Known rows, with every step that occurs
pegigab > zivekig > gefu > riza > sapa > rofab: [ 19 -38 -41  10 -14  32 -16  18  -7  13  78 -61  -3  13  11  -4  47  44
   7 -49  -1 -51  12  -3  59  19   5  -3 -28   0  10]
vunemid > nepi > rofab: [-33   0 -61 -12  -3  14 -38   0 -25   5  19 -12  14 -23  -8 -19  35  43
  20   1  20  -8   7  -9 -21  17  -5  -6 -16  32  33]
nepi > vunemid > kolu > rofab > sapa: [  0   6 -51  -7  -5  22 -26  10 -36  15 -17 -27  16 -10 -39  -5   4  23
  34 -28  -6 -21  -8  -4  26  14  -5 -16 -23  16  17]
zivekig > gefu > rofab > nepi > vunemid > kolu: [ 21 -20 -60  -3   4  23 -39   8 -33  28 -16   0  12 -38 -17 -46  38  68
   8 -37  12 -11   3  -7   9  34 -14 -15 -23  44  23]
pegigab > zivekig > gefu: [ 46 -46 -30   5  -8  10 -29  11   3 -12  29 -15 -16 -30  12 -12  52  31
   9 -34  -7  -8   8   8 -26  16  -2 -14 -30   9   0]
nepi > vunemid > kolu > rofab > sapa > riza > bazef: [-20   0 -39 -24  -7  15 -31  -6 -39   6  -9 -40  22  24 -47  31 -32  20
  26 -61  -9 -16   2 -12  81   1   1 -30 -19  19  16]
gefu > riza > sapa: [-11 -15 -10  -6 -16  24 -15   6 -26   7  34 -14  10  -8 -17 -11   1  29
  14 -22  17 -57  10  -9  16  29   5 -17  -2 -21  -2]
vunemid > nepi > rofab > gefu > riza > bazef: [-18 -15 -59 -16  -2  23 -22  -1 -13  30  33  -2  25 -11  -8   9  57  55
   3 -47  38  16  21 -34  35  27   4 -21 -22  38  23]
zivekig > gefu > riza > bazef: [ 30 -46 -17  -1 -14  16 -20  -4  -5   3  15  -7  -4 -10   1  39  23  31
   2 -41  20  -9  20 -12  11  14   2 -33 -11  11  -4]
gefu > riza > bazef: [ -9 -25  -8   1 -11  13  -9 -10 -14  -2  14   1   4  -5 -22  26  -1   3
   3 -38  28  -1  20 -12  17  15   0 -25 -13  -1  -4]
rofab > kolu > vunemid: [ 25 -12 -11  15 -28  18 -38  -7  -8  13  15  11  -5 -60 -18   1   6 -13
  28  -2   0  24  -7 -10 -23  16 -24 -20 -25 -19  11]
pegigab > riza > sapa > rofab > nepi > vunemid: [-53  17  -7  -3 -15  43 -62  -5 -30  10  69 -16  29  37 -14 -39 -15  48
  11 -52 -19 -28   2 -10  75  62   5  11 -31  21  28]
rofab > sapa > riza: [  2 -13   7 -23 -29   2 -17   0 -30 -10  21 -40  10   7  -8  -6 -26  40
  27   6 -30 -43   6   4  35  11  17 -21   9   0  -2]
pegigab > zivekig > gefu > rofab > nepi > vunemid: [ 48 -37 -50  12   8  27 -30   7 -10  16  37  -4  15 -19  -5 -61  57  56
  -6 -59  -5  -3  10  10  14  37   3 -17 -61  52  19]
nepi > vunemid > kolu > rofab > sapa > riza: [ -7  11 -42 -15 -12  15 -32   3 -39  10 -10 -47  24   2 -34  -3 -13  30
  33 -14 -12 -38  -8  -7  50   7   0 -23 -11   3  25]
riza > sapa > rofab: [-37 -19 -17  -9 -15  23 -29   2 -27  -2  64 -50  -6   5  -7   1 -13  16
  29 -10 -13 -11  10 -12  42  10  -3   3  -8  -1   5]
laroz > riza: [ 12  -2   8   2 -29   4 -24 -10  -3   5  19  -1   7 -14 -21 -11   2   6
  19  -7  10 -16  14 -16 -21  22 -10  -6  -6 -18   3]
zivekig > pegigab > riza > laroz: [-23 -16   0  19 -15  10  -2 -12 -31  11   0 -13   4  20 -12  21  -4  32
  21 -72 -10 -41 -11  -6 -30  35  -2 -22  -5 -16  14]
zivekig > pegigab > riza: [  4   0   7   6 -24  10 -26  -9 -16   5  12 -26   9  22 -10 -10   1  38
  22 -43  -3 -40   0  -2 -56  22  -5  -7   2  -8   9]
laroz > riza > sapa > rofab > nepi > vunemid: [-29  19  -4  -6 -16  38 -60  -8 -26  17  71 -13  34  31 -19 -49 -11  21
  13 -47 -19 -21  17 -13  75  50  -5   6 -36  20  24]
sapa > rofab > kolu: [  1 -14 -30   5 -28   7 -27  -6 -25   6  41 -29 -16 -27 -15  19   8  -3
  29  13  -7  18  -3 -11  30  18 -13   1   0  -3  13]
pegigab > riza > sapa: [-33  -6   7  -7 -29  22 -29  -1 -20   3  38 -17   6  12 -20  -9 -13  46
  20 -39   0 -55   2 -14  12  43   5   0  -1 -23  -1]
gefu > rofab: [  6 -30 -23   5 -15   6   9  -4 -16  14  22 -31  -3 -31 -26 -16   7  25
  19   3  17  -2   9 -14 -14   5  -3 -12  -5   2   5]
vunemid > nepi: [-26  -2 -41  -6  -6  16 -47  -3 -20  -5  18   0   0 -29  -9 -26  10  27
  17 -15   8  -5   8   1 -34  21  -7 -11 -21  26  27]
laroz > riza > sapa: [ -6  -3  10 -12 -28  15 -27  -4 -16   9  41 -13  11   6 -26 -18 -13  21
  24 -33   1 -47  16 -18  10  31  -4  -6  -3 -23  -4]
riza > sapa: [-24 -20  -9 -17 -13  20 -32   3 -27  -8  33 -13  -2 -13 -16 -13 -11  22
  26 -19  -7 -27   8  -5   1  21   1 -12  -6 -11  -7]
nepi > vunemid > kolu: [-27   3 -32   2 -10  13 -62  -1 -24  -6 -23  15   5 -49 -15 -28  15   0
  21 -16  11  -4  -5   6 -24  18 -17  -3 -18  -8  16]
kolu > vunemid > nepi: [-15   3 -30  12 -12  28 -57  -5  -5   9  21   0   7 -44  -4 -31   6   9
  20 -20   9  20   4  -6 -47   7 -23 -16 -47  21  35]

Rows
[-14  23 -31  15 -36  38 -58  -9 -14  47  75 -33  17   2 -27 -12  -8  13
  31 -50  -1 -11   1 -24  50  31 -33   1 -38   0  41] => laroz > riza > sapa > rofab > kolu > vunemid > nepi
[-17  -1 -53  -3   7  20 -32   2 -43  22 -18  11  20 -32 -40 -56  14  39
  11 -34  20  -2   3  -7  16  34 -16  -8 -24  31  24] => gefu > rofab > nepi > vunemid > kolu
[ -6  -9 -61  -6   5  11 -12   6 -29   7 -25 -25 -11 -31 -41  18  11  11
  30  -7  25   3   0 -26 -16   6 -21 -11  -2   0  17] => vunemid > kolu > rofab
[ 18  -7 -31  10 -25  15 -31  -4 -13  24  13   1   8 -54 -16   9  33   3
  30  12  12  21  -9 -20 -10  12 -20 -17 -19 -12  16] => nepi > rofab > kolu > vunemid
[ -3  -3 -46 -25 -11   6  -2   9 -43   9 -15 -61   8   8 -42  19 -17  45
  38  -5  -8 -41  -1 -21  49   1  -1 -20  11  -1  15] => vunemid > kolu > rofab > sapa > riza
[  3 -24  -9 -14 -17  28 -18  13 -13  24  46  -9   9 -23  -5 -18  30  49
  15 -25  12 -24  13 -24  27  38   7 -19  -3 -19  -7] => rofab > gefu > riza > sapa
[-16   1 -52  -5 -11  47 -39  12  -6  55  56 -14  36 -29   1 -34  54  67
  17 -36  28 -10   7 -36  21  28  -8 -18 -36  12  33] => kolu > vunemid > nepi > rofab > gefu > riza > sapa
[ -4   2 -59  -8  -2  41 -34  15 -24  41  15 -15  22 -30 -32 -14  42  40
  20 -46  27 -21  -2 -35  39  34  -7 -19 -23 -11  20] => nepi > vunemid > kolu > rofab > gefu > riza > sapa
[ -8 -11 -18  10 -32  32 -41  -1 -19  25  65 -37  -5 -22 -15   9 -10  -6
  36 -18 -15  13  -6 -17  47  14 -22  -3 -25 -15  14] => riza > sapa > rofab > kolu > vunemid
[ 12 -18 -45  10   2  48 -55  16 -18  16  76 -27  23  21  11 -45  52  54
  -7 -72 -14 -40  12   7  83  49   7  -7 -58  35  25] => pegigab > zivekig > gefu > riza > sapa > rofab > nepi > vunemid
[-14  10 -35 -14 -22  22 -35   0 -24  23  32 -45  38   3  -3 -22   3  59
  29  -5 -12 -28   2  -8  30   0   1 -21 -26  25  39] => kolu > vunemid > nepi > rofab > sapa > riza
[ 14 -23 -36 -12  -6  35   2  13 -13  36  50 -33  11 -12 -24   6  30  48
  20 -24  20 -12  12 -46  35  30   7 -28  -9  -6   5] => kolu > rofab > gefu > riza > sapa
[-11   6 -50  22 -26  29 -55  -7 -13  27  49 -25  -2 -38  -9  -4   7   2
  28 -12  -2  34  -6 -12  12  14 -32  -4 -42  21  47] => sapa > rofab > kolu > vunemid > nepi
[ -2 -15  11  -7 -23   5 -20 -18  -5  -2  22   3   6   9 -30  19 -16  -7
  14 -50  12   7  24 -19  11  15  -9 -15 -15  -3  -5] => laroz > riza > bazef
[ 38 -53 -30   9  -5  16 -15   5   4  -3  28  -8  -6  -2   0  22  46  26
  -8 -78  18 -12  19   0  19  16   4 -26 -36  12  -4] => pegigab > zivekig > gefu > riza > bazef
[  9 -14 -42  -7 -19   3 -21  -3 -29  10  11  -2   2 -36 -20  13  35  19
  28  20  12  -4  -5 -15   4  24  -7 -10   7  -9   8] => nepi > rofab > kolu
[  4  -8 -52 -18  -5  12   1  16 -39  13 -21 -46   1  -5 -45  16   0  36
  38 -19  -3 -25  -1 -16  25   8  -6 -14   1  10   9] => vunemid > kolu > rofab > sapa
[-41  14 -46  -3   2  24 -64   2 -39   1   1  -2  12 -18 -16 -36   8  14
  16 -22  -2  20   1  -3  40  31 -19  10 -28  32  33] => sapa > rofab > nepi > vunemid > kolu
[-25  -4 -63 -22  -6  36 -29  13 -22  42  53 -14  30 -13  -4 -28  60  85
  14 -29  28 -35  11 -31  36  41   7 -15 -11  17  24] => vunemid > nepi > rofab > gefu > riza > sapa
[ 10  -9 -42 -14  14  23 -16   1 -30   1  10  -8   7  -7 -34  -5   2  28
  17  -8   5  22  13 -26   2  29  -4 -22 -21  38  21] => kolu > rofab > nepi
[ -9 -27 -24  -7  -8  10  25  -4 -44   8  16 -54   8  18 -31  45 -31  33
  31 -21 -30 -34  -5 -20  71  17  17 -48  -7  -1  16] => kolu > rofab > sapa > riza > laroz
[-23   5 -51   4  -8  27 -47  -3  -9  20  25  -8  20 -39  -3 -24  30  26
  23  -7  20  16   2 -15 -34   4 -20 -11 -42  26  42] => kolu > vunemid > nepi > rofab
[ -5 -33 -14  -1 -16  21  -6  -3  -1  19  56 -33   1  -4  -1  33  22  15
   8 -32  13  46  22 -35  66  13   0 -10 -14  11   2] => sapa > rofab > gefu > riza > bazef
[-50  -4   0  -2 -32  25 -24  -2 -19   9  69 -52   1  27 -13   4 -17  39
  24 -27  -8 -38   3 -20  53  33   1  15  -3 -14  12] => pegigab > riza > sapa > rofab
[ 14  -6 -56  23 -20  23 -27  -7 -17  47  28 -13   5 -53 -35 -25  13  25
  23 -23  20  14  -7 -16 -14  15 -28 -20 -39  19  39] => gefu > rofab > kolu > vunemid > nepi
[-16 -28 -13 -20 -18  27 -26   9 -14  14  79 -47  -7 -11   6  -7  16  36
  30 -17 -20  22  12 -27  53  19   1   4  -9   1  -2] => riza > sapa > rofab > gefu
[-44  29 -27 -11  -9  33 -67   0 -39  22  28 -11  30  23 -34 -46  -7  26
  18 -59  -5 -30  10 -15  80  49 -19  15 -23  12  28] => laroz > riza > sapa > rofab > nepi > vunemid > kolu
[ 50 -26 -64  21 -24  27 -35  -4  -7  55  32 -20  -2 -58 -14 -12  39  53
  20 -27  11   4  -5 -17 -17  16 -26 -29 -37  31  36] => zivekig > gefu > rofab > kolu > vunemid > nepi
[-33 -28  -5   0 -15   3  -7 -14 -34 -11   8 -13  -5 -21 -10  23 -20   9
  18 -12 -11 -18  -2 -13  22  20   4 -34  -2 -25  14] => sapa > riza > laroz
[-25  -1 -31 -21 -14  20 -34  -8 -23  18  33 -38  37  23 -14  10 -17  47
  22 -51 -10  -7  11 -11  63  -5   2 -28 -36  39  30] => kolu > vunemid > nepi > rofab > sapa > riza > bazef
[-24   4 -23   1  -4  29 -58  -6 -25  -4  42  -5  16  -7  -1 -39   4   8
  11  -7 -15  30   9   1  36  33  -3   0 -38  40  30] => sapa > rofab > nepi > vunemid
[ -1 -10 -13 -30 -25   0  -6   2 -33   1  23 -49  25  14  -7   1   2  56
  30  20 -18 -46   6  -7  48   7  19 -17  13   1   6] => nepi > rofab > sapa > riza
[-10   1 -15  -8   0  26 -63  -6 -26 -10  13  33  20 -25  -9 -51   7  18
   7 -19  -8  13   8   7  -5  43  -1 -16 -37  32  17] => rofab > nepi > vunemid
[-20  -2   0  -5 -32  20 -26  -4 -15  14  71 -49   8  25 -19  -5 -15  14
  28 -24  -6 -32  17 -22  50  20  -9   9  -6 -14   8] => laroz > riza > sapa > rofab
